Known rows, with every way that one mark hangs from another
rogit[gitiv[mitop]]: [ 0.12  0.58  0.67  1.22  0.07 -0.39  0.91 -0.64  0.95 -0.29 -1.06  1.05
 -0.92 -0.57 -1.77 -1.94  0.45  1.11 -2.07 -1.17 -0.15  0.03 -0.42 -0.01
  0.46]
leri[gitiv[dilo mitop] puge]: [ 1.16 -0.98  1.82 -0.52  0.72  0.37  0.66 -2.68  0.93 -0.71 -0.21  1.89
  0.71 -1.41 -1.27  0.24  1.30 -0.99 -2.47  0.82 -0.49  0.27  1.10  1.89
 -0.51]
puge[leri mitop rogit]: [-0.04  1.57 -1.15 -2.57 -1.23 -0.28 -0.29  2.32 -1.37  0.24 -0.21 -2.96
  0.49  2.51  2.44 -0.83 -1.09 -1.46  0.95  1.12  0.52 -0.28 -1.67 -2.11
  2.32]
puge[leri mitop rogit[gitiv]]: [-0.20  0.75 -0.59 -0.10 -0.69 -0.33  0.31  1.04 -0.16  0.37  0.25 -2.07
 -0.12  2.84  1.75 -1.52 -0.38 -0.63 -1.68 -0.14  0.39 -0.47 -1.63 -1.87
  2.02]
rogit[gitiv[dilo] puge]: [-0.25 -2.29  0.41  4.57  0.46  0.00  0.03 -1.39 -0.04  0.01  0.55  1.27
 -1.14 -1.12 -2.13 -0.18  1.46  2.21 -3.81 -0.33  0.43  1.11  1.23  0.68
 -0.15]
gitiv[dilo[puge[leri mitop]] rogit]: [ 0.12  0.13 -1.09 -0.03 -1.47  0.34 -0.88  0.25 -1.16  0.00  1.37  0.70
  1.08  0.58  3.05  1.07 -1.43  1.76  3.74  1.66  0.92 -0.41 -0.21  0.49
  0.15]
leri[puge]: [-0.01  0.05  0.99 -1.89  0.11 -0.08 -0.30  0.74 -0.68 -0.26 -1.30 -1.06
 -0.47 -0.30 -0.19  0.62  1.25 -1.99 -2.74 -1.41  0.10  0.30 -1.08 -0.71
  0.59]
gitiv[leri[puge]]: [-0.88 -0.01  0.44  0.89  0.68 -0.07 -0.96  0.94 -0.62  0.18 -1.39 -1.52
  0.04 -0.33 -0.88  0.81  1.04 -1.80 -0.36 -0.79 -0.20  1.03 -0.50 -0.48
  0.05]
mitop[puge]: [-0.17  0.56  0.11 -2.36 -0.68 -0.57 -0.16  2.06 -1.11 -0.30 -1.59 -1.68
 -1.31 -0.24 -0.49  0.49 -0.08 -1.83 -3.82 -3.01  0.15  0.44 -1.46 -0.89
  0.58]
dilo[puge[mitop]]: [ 1.09  1.01  0.81 -1.20 -0.97 -0.10 -0.22 -0.70 -1.22  0.06 -0.87 -0.80
 -0.62  1.07  0.99  0.27 -0.21  0.82  0.19  0.23  0.46 -0.43 -1.61 -0.31
  0.68]
mitop[puge[leri rogit]]: [-0.77  0.78 -1.19 -2.40 -0.59 -0.42 -0.61  3.73 -1.75  0.31 -0.48 -3.27
 -0.31  1.35  1.09  0.49 -0.97 -2.91 -0.61 -2.12  0.01  0.32 -1.74 -2.17
  1.15]
dilo[gitiv]: [ 0.01  0.98  0.56 -2.61 -0.20 -0.74  0.47  1.26  0.64  0.20 -0.96  0.73
 -1.56 -0.45  0.03 -0.56  0.60  0.15 -0.94 -2.43  0.18  0.14 -1.42 -0.07
 -0.31]
leri[gitiv[dilo mitop rogit] puge]: [ 0.75 -0.67  1.14 -2.11  0.70  0.65  0.97 -1.96  1.71 -1.15  1.19  2.68
  1.52 -2.09 -0.28  0.12  0.87 -0.36 -1.96  0.71 -0.12 -1.03  1.49  1.87
 -0.59]
mitop[gitiv[leri] puge[rogit]]: [-0.88  0.87 -1.28 -3.19  0.27 -0.27  0.40  1.83 -0.19  0.22 -0.41 -2.79
 -1.05  1.28 -0.30  0.19 -1.08 -2.84  0.91 -1.48 -0.67 -0.19 -0.18 -1.53
  0.17]
leri[gitiv[mitop] puge[rogit]]: [ 1.17  0.42  1.60 -3.35  1.30  0.36  1.17 -1.27  1.02 -0.49  0.14 -0.37
  0.98  0.11 -0.82 -0.53  1.09 -2.55 -2.48  0.23 -0.74 -1.27 -0.47 -0.23
  0.53]
leri[gitiv[dilo mitop] puge[rogit]]: [ 0.96 -0.49  1.24 -2.74  1.19  0.45  1.07 -1.86  0.66 -0.73  1.19  0.98
  1.07 -0.29 -1.13  0.06  0.93 -1.32  0.17  1.54 -0.44 -0.50  0.64  1.25
  0.09]
mitop[gitiv[dilo leri rogit] puge]: [-1.17 -0.26 -1.80 -2.47 -0.41 -0.01  0.27  1.19  0.55 -0.37  0.72  0.16
 -0.40 -0.78  0.28  1.01 -1.27 -0.77  1.58 -1.20 -0.04  0.06  1.59  0.58
 -0.90]
dilo[puge[leri mitop rogit[gitiv]]]: [ 0.36  0.56  0.00  1.30 -0.37  0.01 -0.28 -0.24 -0.54  0.76  0.71 -1.48
 -0.04  3.07  1.88 -0.40 -0.47  0.56  0.07 -0.05  0.20 -0.85 -1.88 -1.39
  0.91]
gitiv[dilo mitop]: [ 0.16  0.31 -0.40 -0.67 -0.61 -0.21  0.21 -0.25 -0.67 -0.57 -0.47  1.35
 -0.18 -1.17 -1.46 -0.57 -0.46  1.36  3.24  1.34  0.37  1.03  0.54  1.31
  0.43]
gitiv[dilo leri rogit]: [-1.89 -0.19 -1.77 -1.50 -0.05 -0.10 -0.62  2.26 -0.16 -0.05  0.78  0.81
  0.34 -1.21 -0.30  0.49 -0.54  0.86  5.18  0.34  0.85  0.80  0.96  0.73
  0.28]
dilo[gitiv[leri] puge]: [-0.26  0.57  0.68  1.85  0.64 -0.41 -0.76  0.28  0.14  1.04 -0.58  0.87
 -0.88 -0.25 -0.55  0.75  0.25  1.72  3.75 -1.39 -0.27  0.40 -1.14  0.67
 -1.96]
rogit[puge[leri]]: [-0.48 -0.77 -0.36  4.18 -0.40  0.07 -1.35  1.11 -1.40  0.46 -1.24 -1.44
  0.07 -0.44  0.35  0.17  0.40 -0.39 -3.31  0.14  0.18  1.00 -0.01 -1.63
  0.37]
dilo[gitiv[mitop] puge[rogit]]: [ 1.38  1.91  0.69 -1.52  0.66 -0.18  0.79 -0.46  0.10  0.20  0.85  1.28
 -0.28  0.18 -0.59 -0.43 -0.49  2.18  5.17 -0.20 -0.44 -1.43 -1.77  0.48
 -1.21]

Rows
[-0.31  0.51 -1.48  0.36  0.32 -0.25 -0.22  1.62 -1.43 -0.36  0.55 -0.90
  0.37 -0.43 -2.13  0.32 -1.60  0.32  5.72  0.95 -0.28  0.79  0.30  0.77
 -0.13]  gitiv[dilo leri mitop[puge[rogit]]]
[-0.42  0.43 -1.66 -2.46 -0.94  0.05  0.58 -0.26  0.82 -0.47  0.70  0.61
  0.22  0.28  1.45 -0.34 -1.30  0.57  3.49  1.98  0.55 -0.45  1.63  0.56
  0.19]  puge[mitop[gitiv[dilo leri rogit]]]
[ 0.56 -0.97 -0.59  3.86 -0.36  0.19 -0.12 -2.27 -0.27 -0.16  0.02 -0.29
 -0.30  0.13 -0.20  0.06 -0.25  1.28 -0.16  3.23 -0.05  0.67  2.28  0.46
 -0.51]  rogit[puge[mitop[gitiv[dilo leri]]]]
[-0.86 -1.46  0.37  7.23  1.02 -0.11 -0.65 -0.43  0.26  0.52 -0.63 -0.44
 -0.79 -0.72 -2.53 -0.60  1.37  1.40 -3.65 -1.01 -0.14  0.95  0.82 -0.61
 -0.35]  rogit[gitiv[leri] puge]
[-0.41 -0.24  0.38 -2.60  0.46  0.36 -0.46  0.63 -0.09  1.21  0.41 -0.97
  0.45  1.94  1.46  0.51  0.22 -2.03  0.57 -0.77 -0.30 -0.23 -1.06 -1.02
  0.38]  dilo[puge[leri[gitiv] rogit]]
[ 0.68  0.04 -0.03  3.42 -0.22  0.08  0.04 -1.62  0.03 -0.05 -1.00 -1.65
 -0.40  0.48  0.03 -0.61 -0.04  0.22 -2.70  1.95 -0.35 -0.21  1.19 -1.05
 -0.06]  rogit[puge[mitop[gitiv[leri]]]]
[ 1.13 -0.81  1.15  3.45 -0.46  0.22 -0.38 -1.37  0.05  0.24 -0.96 -1.26
  0.78  0.58  1.49 -0.45  0.85 -1.03 -7.96  0.94 -0.13 -0.09  0.40 -1.17
  0.74]  rogit[puge[leri[gitiv] mitop]]
[ 1.12  1.08  0.31 -4.45 -0.66  0.38  1.34 -0.80  1.19 -1.14  0.08 -0.59
  0.18  0.47  2.46 -0.23  0.01 -1.92 -4.00  0.19  0.10 -2.37 -0.11 -1.00
  0.48]  leri[puge[mitop[gitiv[rogit]]]]
[-0.52 -0.15  0.31 -0.39  0.50  0.12 -0.20 -0.35  0.58  0.17 -1.46 -1.33
 -0.52  0.24 -0.15  0.44  0.69 -2.66 -0.74 -0.59 -0.66  0.38  0.50 -0.61
 -0.56]  mitop[gitiv[leri[puge]]]
[ 0.57  1.83 -0.52  0.54 -0.71 -0.47  0.36  2.14  0.70 -0.45 -0.13  1.03
  0.53 -1.59  1.37 -0.30 -1.51  0.46 -1.30 -2.30 -0.40 -1.23 -0.88 -0.12
 -1.50]  dilo[gitiv[mitop[puge[leri]] rogit]]
[-0.84 -1.14 -0.63 -2.24 -0.60  0.13 -0.16  1.59  0.61 -0.13  0.69  0.78
  0.59 -0.73  1.69  1.14 -0.38 -2.06 -3.56 -2.11  0.21  0.07  0.80  0.40
 -0.11]  mitop[puge[leri[gitiv[dilo rogit]]]]
[-1.15 -0.41 -1.10 -0.72  0.74  0.16 -1.08  1.06 -1.57  0.77  1.39 -0.36
 -0.02  0.80 -0.94  1.43 -0.55  1.10  9.18  1.29  0.30  1.14 -0.09  0.65
 -0.16]  gitiv[dilo[puge[rogit]] leri]
[ 0.88  1.79  0.39 -0.16  0.47 -0.38  0.02  0.24 -0.27  0.68  0.92 -0.77
 -0.21  1.84  0.73  0.13 -0.64  1.67  5.38  0.58 -0.05 -1.11 -1.88  0.02
 -0.76]  dilo[gitiv[leri] puge[mitop rogit]]
[-0.16  0.72 -1.03 -2.55 -0.53  0.04  0.52  0.55  0.12 -1.01  0.77  2.14
  0.64 -1.87 -0.45 -0.70 -0.85  1.83  3.45  1.24  0.68 -0.29  0.80  1.20
  0.29]  gitiv[dilo mitop rogit]
[ 0.49 -0.72  0.82  3.43  0.22  0.04  0.20 -2.68  0.14 -0.10  0.50  2.94
 -0.62 -0.72 -1.98 -0.06  0.18  3.53  2.23  0.36 -0.04  0.39  0.22  2.00
 -1.07]  rogit[gitiv[dilo[puge] mitop]]
[-1.77  0.19 -0.70 -0.02  0.96 -0.43  0.09  1.72  0.40  0.66  0.09 -1.33
 -0.82  1.25 -1.40 -1.12  0.36 -0.21  1.39 -1.43  0.05  0.44 -0.72 -1.02
  1.03]  puge[rogit[gitiv[leri]]]
[ 0.13 -1.56  1.25 -2.28  0.32  0.26 -0.19 -1.89  0.25  0.43  0.31  1.85
 -0.52 -0.20 -0.42  1.27  0.99  0.06  0.15 -0.49  0.10  0.77  0.30  1.73
 -0.55]  leri[gitiv[dilo[puge]]]
[ 0.58  0.50  0.62 -0.88  0.50  0.42 -0.06 -0.58  0.13  0.75  0.28  0.12
  1.18  1.15  0.57 -0.19 -0.45 -0.75  2.16  0.61 -0.75 -0.69 -0.65 -0.50
 -0.12]  dilo[puge[leri[gitiv[mitop]] rogit]]
[ 0.20 -1.79  1.62 -2.02  0.60  0.27  0.16 -1.59  0.72 -0.26 -0.04  1.09
 -0.05 -0.56 -0.43  1.06  1.94 -2.22 -3.48 -0.63 -0.06  0.68  0.58  1.33
 -0.09]  leri[gitiv[dilo] puge]
[ 0.69 -1.53  0.64  6.42  0.51  0.05  0.37 -2.66  0.18 -0.54  0.40  2.27
 -0.33 -1.89 -2.91 -0.84  0.92  3.38 -2.48  1.24 -0.02  0.57  1.61  1.33
 -0.62]  rogit[gitiv[dilo mitop] puge]
[ 0.48  1.28 -0.53 -2.07 -0.02  0.21  0.26 -0.78 -0.34  0.48  0.29 -1.95
 -0.31  2.65  1.14 -0.04 -1.15 -0.22  4.71  1.71 -0.31 -1.17 -0.66 -1.03
  0.15]  dilo[puge[mitop[gitiv[leri]] rogit]]
[ 0.69  0.07 -0.05  4.35 -1.07  0.00 -0.96  0.20 -1.47  0.06 -1.07 -2.09
  0.43  0.49  1.51 -0.27 -0.06  0.08 -4.57  1.45  0.33  0.27 -0.30 -1.58
  1.00]  rogit[puge[leri mitop]]
[ 0.18 -1.68 -0.07  8.66  0.08  0.20 -0.47 -1.79 -0.20  0.05  0.23  1.64
  0.36 -1.38 -1.49 -0.68  0.19  2.91 -2.09  1.56 -0.25  1.28  1.63  0.69
 -0.74]  rogit[gitiv[dilo mitop] puge[leri]]
[-0.99 -0.36 -2.00 -2.93 -1.41  0.06  0.08  1.59  0.15 -0.20  0.50  0.25
 -0.17 -0.23  2.40  0.93 -1.57 -1.72 -0.75 -1.46  0.07 -0.15  1.06 -0.18
 -0.56]  mitop[gitiv[dilo rogit] puge[leri]]
[-1.02  0.62 -1.63  0.25 -0.01  0.02 -0.12  1.15  0.09 -0.54  0.65  1.67
  1.16 -2.01 -1.18 -0.41 -1.16  2.18  6.53  1.79  0.42  0.45  1.35  1.38
 -0.15]  gitiv[dilo leri mitop rogit]
[-0.49  0.65  0.41 -0.38  0.96 -0.14 -0.04  1.42  1.22 -0.08  0.37  0.70
  0.44 -1.40  0.50  0.55  0.81 -0.25  0.38 -1.88 -0.05 -0.88 -0.56  0.22
 -1.42]  dilo[gitiv[leri[puge] rogit]]
[-0.38 -0.76  1.06 -0.08 -0.05  0.25 -0.86 -0.24  0.22  1.15 -1.03  0.06
  0.01  0.73  1.38  0.82  0.66 -1.60 -1.90 -1.35 -0.34  0.50 -0.61 -0.43
 -0.24]  dilo[puge[leri[gitiv]]]
[-0.63  0.41  0.21  4.17  0.51 -0.35  0.10 -0.36  0.91  0.15 -1.42  0.60
 -0.35 -0.57 -2.46 -1.79  0.20  1.57  0.03 -0.58 -0.42  0.77  0.15  0.06
 -0.02]  rogit[gitiv[leri mitop]]
[ 1.11 -1.37  0.57 -0.44 -0.09  0.45  0.81 -2.20  0.91 -0.85  1.54  1.43
  0.88 -1.10  0.68 -0.05  0.76  0.97 -5.10  1.66  0.66 -1.29  1.74  0.90
  0.41]  leri[gitiv[dilo rogit[puge[mitop]]]]
